What can hang from each mark:
zimeti: voko zamur
zamur: zimeti
satomi: meduzol
laru: voko
nulavag: rinu zimeti
meduzol: satomi voko
gise: laru rinu
rinu: gise nulavag satomi

Each row was made from one small tree. Brackets hold a mark, then the marks that hang from it, in alphabetical order. Every link used is in the known rows. Write each row's tree.
Known rows:
{gise {laru voko} {rinu satomi}}: [ 0.92  0.82 -0.02  0.72  4.60  1.69  0.19 -1.97  0.49 -0.01 -1.69  1.10
 -0.61 -0.48 -2.25 -0.80  1.19 -0.50 -0.63  2.99 -1.02]
{nulavag {rinu {gise laru} {satomi {meduzol voko}}}}: [ 1.56 -2.62 -0.26  0.06  1.73 -1.79  4.08  2.33  1.37  0.31 -0.33  4.12
 -1.20  1.00  1.41 -0.51  0.14 -1.26 -1.46  4.35 -2.43]
{laru voko}: [ 1.41  1.17  0.90 -0.21  0.74  0.46  0.52 -0.92  0.09 -0.17 -0.73 -0.23
 -1.12 -0.20  0.05 -2.45 -0.72 -0.57 -0.28 -1.81  0.32]
{rinu {nulavag zimeti} satomi}: [ 2.98 -1.69  0.78 -2.00 -1.65 -2.22  3.39  1.92 -0.77 -0.84  0.21  0.69
 -1.14  0.54  0.63  4.29 -2.33 -0.78 -0.55 -1.69 -1.63]
{meduzol satomi}: [-1.07 -1.03 -0.78 -0.29  1.58  0.19  1.22 -0.80  0.33 -0.73 -0.68  0.48
 -1.84 -1.15  0.85  1.88 -0.22  0.13 -1.26 -1.73 -0.13]
{rinu {gise laru} {satomi {meduzol voko}}}: [ 0.48 -2.65 -0.18  0.70  3.36 -0.33  2.74  5.50 -0.15 -0.64 -0.67  0.80
 -0.72  1.66  2.92  0.60  0.35 -0.92 -1.28  3.93 -2.78]
{nulavag {rinu gise satomi} {zimeti voko}}: [ 3.59 -1.53  1.04 -0.54 -1.92 -2.86  4.56  1.50  2.23  0.32  0.11  2.29
 -0.95  0.64  0.25 -0.99 -3.16 -1.10 -3.35  4.10 -1.32]
{nulavag rinu zimeti}: [ 3.01 -1.27  0.61 -1.14 -3.14 -2.30  2.75 -2.39  1.94  1.36  0.39  2.63
 -0.89 -0.35 -0.29  0.76 -1.07 -0.73 -1.61  1.38 -0.22]
{gise {laru voko} {rinu nulavag satomi}}: [ 1.95  0.45  0.17  0.41  4.02  1.38  1.30 -0.72 -0.11 -0.31 -1.68  2.29
 -0.79  0.01 -2.75  1.00 -0.37 -0.97  0.13  1.70 -1.79]
{rinu gise {satomi meduzol}}: [ 0.30 -3.02 -0.78 -0.40  1.31  0.17  2.44  4.56 -0.49 -0.96 -0.04 -0.11
 -1.70  1.58  2.45 -0.42 -1.31 -0.25 -0.93  2.36 -2.07]
{gise laru {rinu nulavag}}: [ 0.74 -0.04 -0.42  1.39  2.85  1.97 -0.16 -0.40  0.08  0.48 -1.13  2.51
  0.62  0.17 -3.46  2.34 -0.06 -0.48  0.81  3.45 -1.56]
{rinu nulavag {satomi meduzol}}: [ 1.78 -2.21 -0.67 -1.33  0.69 -1.21  3.45  3.21 -1.31 -2.15 -0.02  1.33
 -1.20 -0.16  0.87  2.59 -2.27 -0.37 -0.03 -0.88 -2.36]
{gise laru}: [ 0.24  0.11 -0.37  0.12  1.19  0.34 -0.90  0.50  0.39  0.67 -0.75 -0.94
  1.03 -0.37 -0.43  1.31  1.37  0.20  0.21  2.55 -0.43]
{satomi {meduzol voko}}: [ 0.42 -1.11  0.04  1.47  2.19 -0.34  2.15  2.02 -0.16 -1.35 -0.16  2.01
 -0.16 -0.43  1.96 -0.36 -0.14 -0.71 -1.20  0.53 -1.36]
{nulavag {rinu satomi} {zimeti voko zamur}}: [ 3.05  0.29 -0.13 -0.90 -2.88 -3.92  5.17 -1.25  3.79 -0.43  0.18  3.42
  0.98 -2.86  0.11 -0.95 -2.12 -0.81 -3.86  2.29 -0.48]
{rinu nulavag {satomi {meduzol voko}}}: [ 1.76 -1.97  0.25 -0.35  1.80 -1.91  4.39  3.77 -1.27 -2.34 -0.09  2.98
 -1.05  0.25  1.67  2.62 -1.67 -1.20 -0.56 -1.44 -2.70]
{gise rinu}: [-0.57  0.24 -0.30  1.59  2.24  1.98 -0.35 -2.21  0.33  0.13 -0.39  2.25
 -0.19  0.03 -2.54 -0.74  0.14 -0.21 -0.19  2.13 -0.35]
{nulavag {rinu {gise laru}} {zimeti voko zamur}}: [ 2.96 -0.19 -0.14  0.48 -2.78 -1.95  3.92  0.91  4.36  1.29 -0.31  2.96
  1.58 -1.33 -0.07 -1.35 -2.37 -1.03 -3.22  5.50 -0.82]
{zamur zimeti}: [ 0.41  0.64  1.33 -0.78  1.30 -1.30  0.12  2.09 -1.90 -0.48  0.14 -2.21
 -1.40  0.01 -1.93  0.16  0.94 -0.02 -0.36 -0.73 -0.05]
{gise {laru voko} {rinu nulavag {satomi meduzol}}}: [ 2.19 -0.49 -0.52  0.49  4.55  1.73  1.92  0.15 -0.26 -1.03 -1.76  2.24
 -1.04 -0.62 -2.19  0.69 -0.89 -0.76 -0.21  2.45 -2.39]

Which tree is each row?
[ 3.12 -0.05  0.66 -0.02  2.68  0.87  1.88 -0.88  0.15  0.00 -1.55  1.77
 -0.97 -0.04 -2.36  2.02 -0.94 -1.10 -0.62  1.76 -1.79]
{gise {laru voko} {rinu {nulavag zimeti} satomi}}
[ 0.82 -1.33 -0.12  1.33  3.68  0.45  3.19  0.81 -0.70 -1.73 -0.46  4.60
 -1.02  0.26 -1.16  1.39 -1.23 -1.17 -0.64  0.95 -2.51]
{gise {rinu nulavag {satomi {meduzol voko}}}}
[ 1.56 -1.91 -0.91 -1.28  0.16 -2.18  3.55 -0.76  1.05 -0.55  0.16  3.22
 -1.38 -0.88  0.33 -0.65 -0.37 -0.34 -1.23  1.73 -1.27]
{nulavag {rinu {satomi meduzol}}}
[ 1.07 -1.21 -0.50  1.44  4.83  0.77  2.29  1.38 -0.33 -1.07 -1.20  3.73
  0.00 -0.14 -1.59  2.67  0.16 -0.97 -0.40  3.55 -2.92]
{gise laru {rinu nulavag {satomi {meduzol voko}}}}
[ 1.57 -0.49 -0.71  0.18  1.42  0.31  2.07 -0.43  1.11  0.04 -0.91  2.65
  0.78 -0.98 -2.02  3.63 -0.29 -0.69 -0.68  2.97 -1.90]
{gise laru {rinu {nulavag {zimeti zamur}} satomi}}
[ 2.70  0.53  0.34 -0.01 -2.69 -1.51  3.19  1.89  1.29 -0.89 -0.01  1.63
  1.45 -1.49 -0.33  1.79 -3.73 -0.79 -1.40 -0.51 -0.81]
{rinu {nulavag {zimeti voko zamur}}}
[ 2.67 -2.65 -0.22 -0.81  2.01  0.33  3.47  5.99 -0.89 -0.91 -1.10  0.50
 -1.88  1.71  1.48  1.24 -2.66 -1.04  0.01  1.68 -3.20]
{rinu {gise {laru voko}} nulavag {satomi meduzol}}
[ 3.76 -1.46  0.79 -0.46 -1.16 -2.63  3.96  1.85  2.46  0.76 -0.34  1.72
 -0.30  0.40 -0.01 -0.17 -2.25 -0.97 -3.24  5.77 -1.57]
{nulavag {rinu {gise laru} satomi} {zimeti voko}}
[ 1.78 -3.13  0.15  0.32  2.65 -0.67  4.17  7.07 -0.91 -1.02 -0.67  2.31
 -0.98  2.23  2.25  2.84 -1.60 -1.52 -0.31  2.41 -3.77]
{rinu {gise laru} nulavag {satomi {meduzol voko}}}
[ 3.20 -1.23 -0.66 -0.93 -1.26 -2.30  5.23  3.55  0.76 -2.57 -0.09  1.43
  0.50 -2.20  1.18  2.15 -4.06 -0.57 -2.41  0.10 -2.15]
{rinu {nulavag {zimeti voko zamur}} {satomi meduzol}}
[ 1.78  1.28  0.07  0.49 -2.46 -1.36  2.21  0.37  2.57 -0.58 -0.06  0.13
  2.15 -2.62  0.39 -0.58 -2.30 -0.26 -2.95  1.32  0.21]
{nulavag {zimeti voko zamur}}
[ 0.31 -2.77  0.14  0.63  2.42 -0.53  3.43  5.09 -0.44 -1.16 -0.08  1.57
 -1.56  1.96  3.25 -0.42 -0.76 -1.09 -1.47  1.81 -2.46]
{rinu gise {satomi {meduzol voko}}}
[ 1.67 -0.65  0.39  0.86  0.30  1.15  1.35 -1.14 -0.03  0.15 -0.25  2.88
 -0.57  0.47 -2.62  2.16 -2.07 -0.82 -0.15  0.84 -1.15]
{gise {rinu {nulavag zimeti}}}
[ 3.07 -1.41  1.36  0.48 -1.98 -0.31  2.86  5.14  0.04  0.03 -0.07  0.68
 -0.39  2.16  0.05  1.42 -4.92 -1.20 -0.99  1.58 -1.75]
{rinu gise {nulavag {zimeti voko}}}
[ 2.30  0.25  0.22  1.68  1.92  1.27  0.69  0.11  0.71  0.19 -1.21  1.87
  1.14 -0.41 -3.62  2.38 -1.66 -0.59 -0.82  4.56 -1.57]
{gise laru {rinu {nulavag {zimeti voko}}}}
[ 1.52 -1.68 -0.19 -0.46  1.03 -2.74  4.34 -0.36  1.09 -0.72  0.13  4.65
 -1.24 -0.57  0.96 -0.62  0.07 -1.00 -1.65  1.34 -1.55]
{nulavag {rinu {satomi {meduzol voko}}}}
[ 3.13 -1.77  0.54 -2.02 -2.49 -3.28  3.80 -1.91  1.66  0.62  0.43  2.48
 -1.40 -0.33  0.36  1.38 -0.83 -0.74 -2.06  1.11 -0.70]
{nulavag {rinu satomi} zimeti}
[ 1.40 -2.17 -0.52 -0.43  2.73  0.74  2.04  4.36 -0.14 -0.51 -1.10 -0.95
 -1.59  1.12  2.15 -0.95 -0.70 -0.46 -0.96  3.16 -2.22]
{rinu {gise {laru voko}} {satomi meduzol}}
[-0.21 -0.11 -0.74  0.87  4.03  1.33 -0.23 -1.25  0.42  0.09 -1.11  1.26
  0.31 -0.32 -2.30  1.13  1.77 -0.05 -0.42  4.48 -1.26]
{gise laru {rinu satomi}}
[ 2.73 -2.96  0.97 -1.47 -1.78 -1.29  3.82  4.79 -0.71 -0.08  0.22  0.71
 -1.90  2.84  1.54  3.51 -3.40 -1.26 -0.45 -0.07 -2.37]
{rinu gise {nulavag zimeti} satomi}
[ 1.83  0.77 -0.41  1.74  1.25  1.10  1.29 -0.19  1.74  0.10 -1.16  2.64
  2.00 -1.50 -3.21  1.94 -1.49 -0.65 -1.09  4.28 -1.42]
{gise laru {rinu {nulavag {zimeti voko zamur}}}}
[ 3.14 -2.71  0.45 -1.54 -1.81 -2.30  3.53  0.72  1.93  1.68 -0.02  1.99
 -1.35  1.25  0.81  1.51 -0.76 -1.00 -1.87  4.03 -1.57]
{nulavag {rinu {gise laru} satomi} zimeti}
